Each row comes from the steps of one walk. Every step used is in the known rows, and no mark comes twice. Write the walk behind each row, first mark first.
Known rows:
w v n s f k: [-15.0 -29.2   7.2  -7.4  19.1  -2.8  29.9  -4.9   0.7   2.5  -3.4  17.0
  -3.0  29.0  -4.5  19.9 -20.5  20.2]
p w v f: [  5.0 -55.8  -6.1 -14.9  13.8   4.1  34.0  -5.0   6.6  17.2 -15.9  -9.0
 -11.3 -18.5  -0.3   0.3 -20.4  -1.1]
v n f: [ -0.5 -15.0  -2.2   6.0  17.6 -12.2  18.3  10.2 -23.9   5.9  -9.4  30.9
  18.9  13.2 -32.6   9.7 -10.6   6.1]
w v f k n: [-21.3 -28.1  13.2  -2.8 -10.2  -7.8  28.3  -9.0 -21.5  16.0  -2.7 -18.0
 -17.6  43.5 -18.5  13.6 -32.1  12.2]
f v n s: [-22.6   1.5   3.2   2.3   8.0 -19.5   5.2  -0.6   2.0   7.7  -3.1 -35.7
   7.9  10.8 -19.5  -1.2 -12.8   5.8]
n s f k: [  4.9   2.5   2.5  -8.1   2.7 -11.3  18.3  -5.3  33.5 -14.8  -1.0  73.6
 -26.9  38.2  -8.7  28.0 -28.5  28.0]
p w: [  2.6 -29.5 -11.5 -15.5   7.1  -3.2  26.1   9.4  20.9  10.6 -16.2  24.3
  -0.7 -16.4 -10.4   8.1   2.0  -4.5]
k s f: [ 19.6  -4.2   8.7 -27.5 -19.9  -6.2  22.7   4.0  -7.1 -10.6  -6.0  87.7
  -8.8  26.0 -32.9  27.8  -4.1  19.2]
k s f v: [  3.0  -4.7  14.0 -24.7 -20.8  -9.0  12.1  -1.7 -13.3  -6.2  -5.0  55.0
 -15.7  24.4 -32.0  22.5  -8.7  16.2]
p w v: [ -4.2 -53.0  -8.8 -19.5  16.9   4.7  38.0   1.9  15.4  15.3 -15.0  -5.6
  -6.9 -22.6  -3.4  -0.7  -7.0  -6.9]
f v n: [-32.4  -2.4   9.0  -0.7   2.2 -15.1   3.0   1.3 -22.5  18.1  -3.5 -39.3
  11.7   9.8 -19.3   5.2   2.9   1.5]
s f v: [-18.0  -8.7  12.2 -15.8  -5.3  -4.2   2.2  -7.0  -7.8   5.6   4.3  33.4
 -22.2   5.0  -0.8  18.6  -9.2  18.7]
w v n f: [-10.2 -40.6   2.4  -2.3  25.2  -2.7  34.2   0.7 -24.6  10.9  -4.9  -9.0
   7.1   4.4 -22.1  -1.4 -20.4   1.4]
n v: [-11.4 -39.8  -4.9   3.2  11.4  -4.6  12.6   0.4 -22.9   7.2  -3.7   0.2
  -9.1   6.3 -31.5  -9.5 -27.1   5.5]
w v n: [-16.9 -31.9   4.7  -7.3  15.0  -3.3  34.8   1.3 -21.3  15.3  -2.6 -24.1
  14.9   4.4 -12.6   3.5  -2.2   1.8]
v n: [ -7.8  -2.3   1.8  -2.3   4.1 -13.7  18.6  10.4 -18.3  11.3  -6.1  13.9
  28.8  12.5 -20.2  15.8  13.7   6.3]
w v f k: [ -9.9 -30.1  10.9  -2.5  -2.4  -8.9  32.8 -16.9 -20.4  15.7  -3.2 -25.0
 -21.2  36.2 -14.2   9.7 -33.4   7.7]

Write each row's walk:
[-36.7   7.3  10.4  -1.3 -25.9 -16.7  15.3  11.3  -5.7   8.8  -6.6  31.7
  -8.8  65.7 -35.2  32.1  -6.0  14.0]
f k n
[-14.2   2.0  12.2   3.9 -28.4 -18.2  12.5  -2.0 -18.8  13.3  -5.0  21.1
 -12.6  60.7 -26.1  28.6 -24.3  19.8]
v f k n
[-22.3 -10.1  13.4 -12.3   0.7  -4.4  -0.9  -3.4 -18.5  10.1   2.0  35.6
  -4.1   8.1   0.7  26.2   0.6  22.3]
s f v n
[-15.5 -50.8   2.4 -11.6   0.2   2.7  28.7   0.5   7.4  20.3 -16.4   1.8
 -14.8  12.2  -7.2  15.9 -22.1   6.6]
p w v f k n
[-11.7  -3.6  12.7 -12.7 -11.7  -5.2  13.4  -5.8  -5.0   1.6  -1.5  82.7
 -23.9  44.7  -6.5  43.4  -7.0  27.1]
s f k
[ -0.6 -42.6  -1.4   9.1   6.2  -6.5   8.6  -9.3 -33.5  10.9  -4.1  -4.9
 -15.3  13.1 -27.5  -7.8 -43.4  12.1]
n v f
[ -4.2   7.1  10.9  -8.9 -26.7 -19.5  26.9   0.2 -10.8  -0.8 -14.0  39.1
 -11.2  73.3 -48.5  31.8  -9.5   9.1]
f k s
[-26.0  -2.2  15.5 -13.7 -21.1  -5.8   7.9   4.6  -5.1   3.1   0.1  91.3
 -19.2  53.0 -11.6  48.9  -6.4  32.0]
s f k n
[-14.4 -25.7   9.6  -0.9  -3.9 -10.3  30.5 -10.2  -1.1   8.1  -1.4 -13.9
 -21.3  43.4 -17.7  11.2 -44.5  15.2]
w v f k n s
[ -6.1 -56.4  -1.4 -13.2  17.7   3.7  35.5   5.2  -1.7  11.1 -25.7  23.5
  -0.7  17.4 -26.4  15.7 -17.1   0.8]
p w v n f k s
[  0.4  -1.7   1.1 -10.9   7.1 -11.3   9.4  -7.3  31.2 -11.5   3.7  36.0
 -24.8   6.0  -3.7   8.4 -29.6  21.9]
n s f v
[-14.8 -11.3   0.8  -1.4  -6.5 -12.2  15.9  20.0  -7.0   1.9  -3.4  44.8
  -3.9  18.4 -44.1   5.2 -23.0   9.2]
k n f
[-12.6 -38.9   3.5  13.7   2.6  -8.8   6.9 -12.9 -35.8  13.4  -8.0   0.1
 -23.4  43.7 -31.3   5.7 -46.2  16.1]
n v f k
[ 10.8   2.0  12.3  -2.9 -26.4 -19.6  21.1 -10.7 -20.8   4.3 -11.1  29.1
 -15.3  65.6 -37.7  27.6 -26.5  14.9]
v f k s
[-12.2 -10.4   2.9  10.0  11.7 -14.7  17.2   5.6 -25.9   7.4 -12.5  36.2
  10.9  45.4 -35.3  23.4 -14.8   9.3]
v n f k
[ -8.6 -47.9  -3.0  -9.8   6.2  -0.4  30.3  -0.9  26.0  11.5 -16.5   5.5
 -17.9  13.3  -5.8  12.7 -34.4   9.8]
p w v f k n s
[ -4.2   0.6   3.6  -3.7   8.6 -11.5  14.4   2.7  10.0  -4.4  -5.3  63.7
   7.9  38.0  -8.1  35.8  -9.5  27.9]
v n s f k
[-20.9   0.8   6.4 -12.8 -11.9 -11.4   4.8  11.8  24.8  -6.0   4.4  45.7
 -12.7  17.7 -16.0  14.1 -22.3  24.6]
k n s f v
[ -4.0  -9.5   5.0   5.2   2.7 -16.6  19.9   8.1 -28.2   1.7 -16.5  49.0
  12.3  55.8 -49.9  25.5 -15.6  12.6]
v n f k s
[-21.1 -32.1   4.7   2.9 -11.1  -6.9   4.0   9.3 -25.8  12.0  -2.4  12.9
  -6.0  23.7 -35.5   3.0 -31.7  17.4]
k n v f
[ -7.1   3.9   7.9   5.2 -21.0 -20.8  14.6  -3.2   2.7   3.7  -5.2  24.1
 -16.2  61.3 -26.5  25.3 -36.0  22.8]
v f k n s
[-10.9 -36.5   8.5  -4.1  12.3  -6.2  35.2  -0.2 -29.6   6.8 -11.9   7.3
   2.7  40.6 -38.6  12.5 -24.3   7.3]
w v n f k s
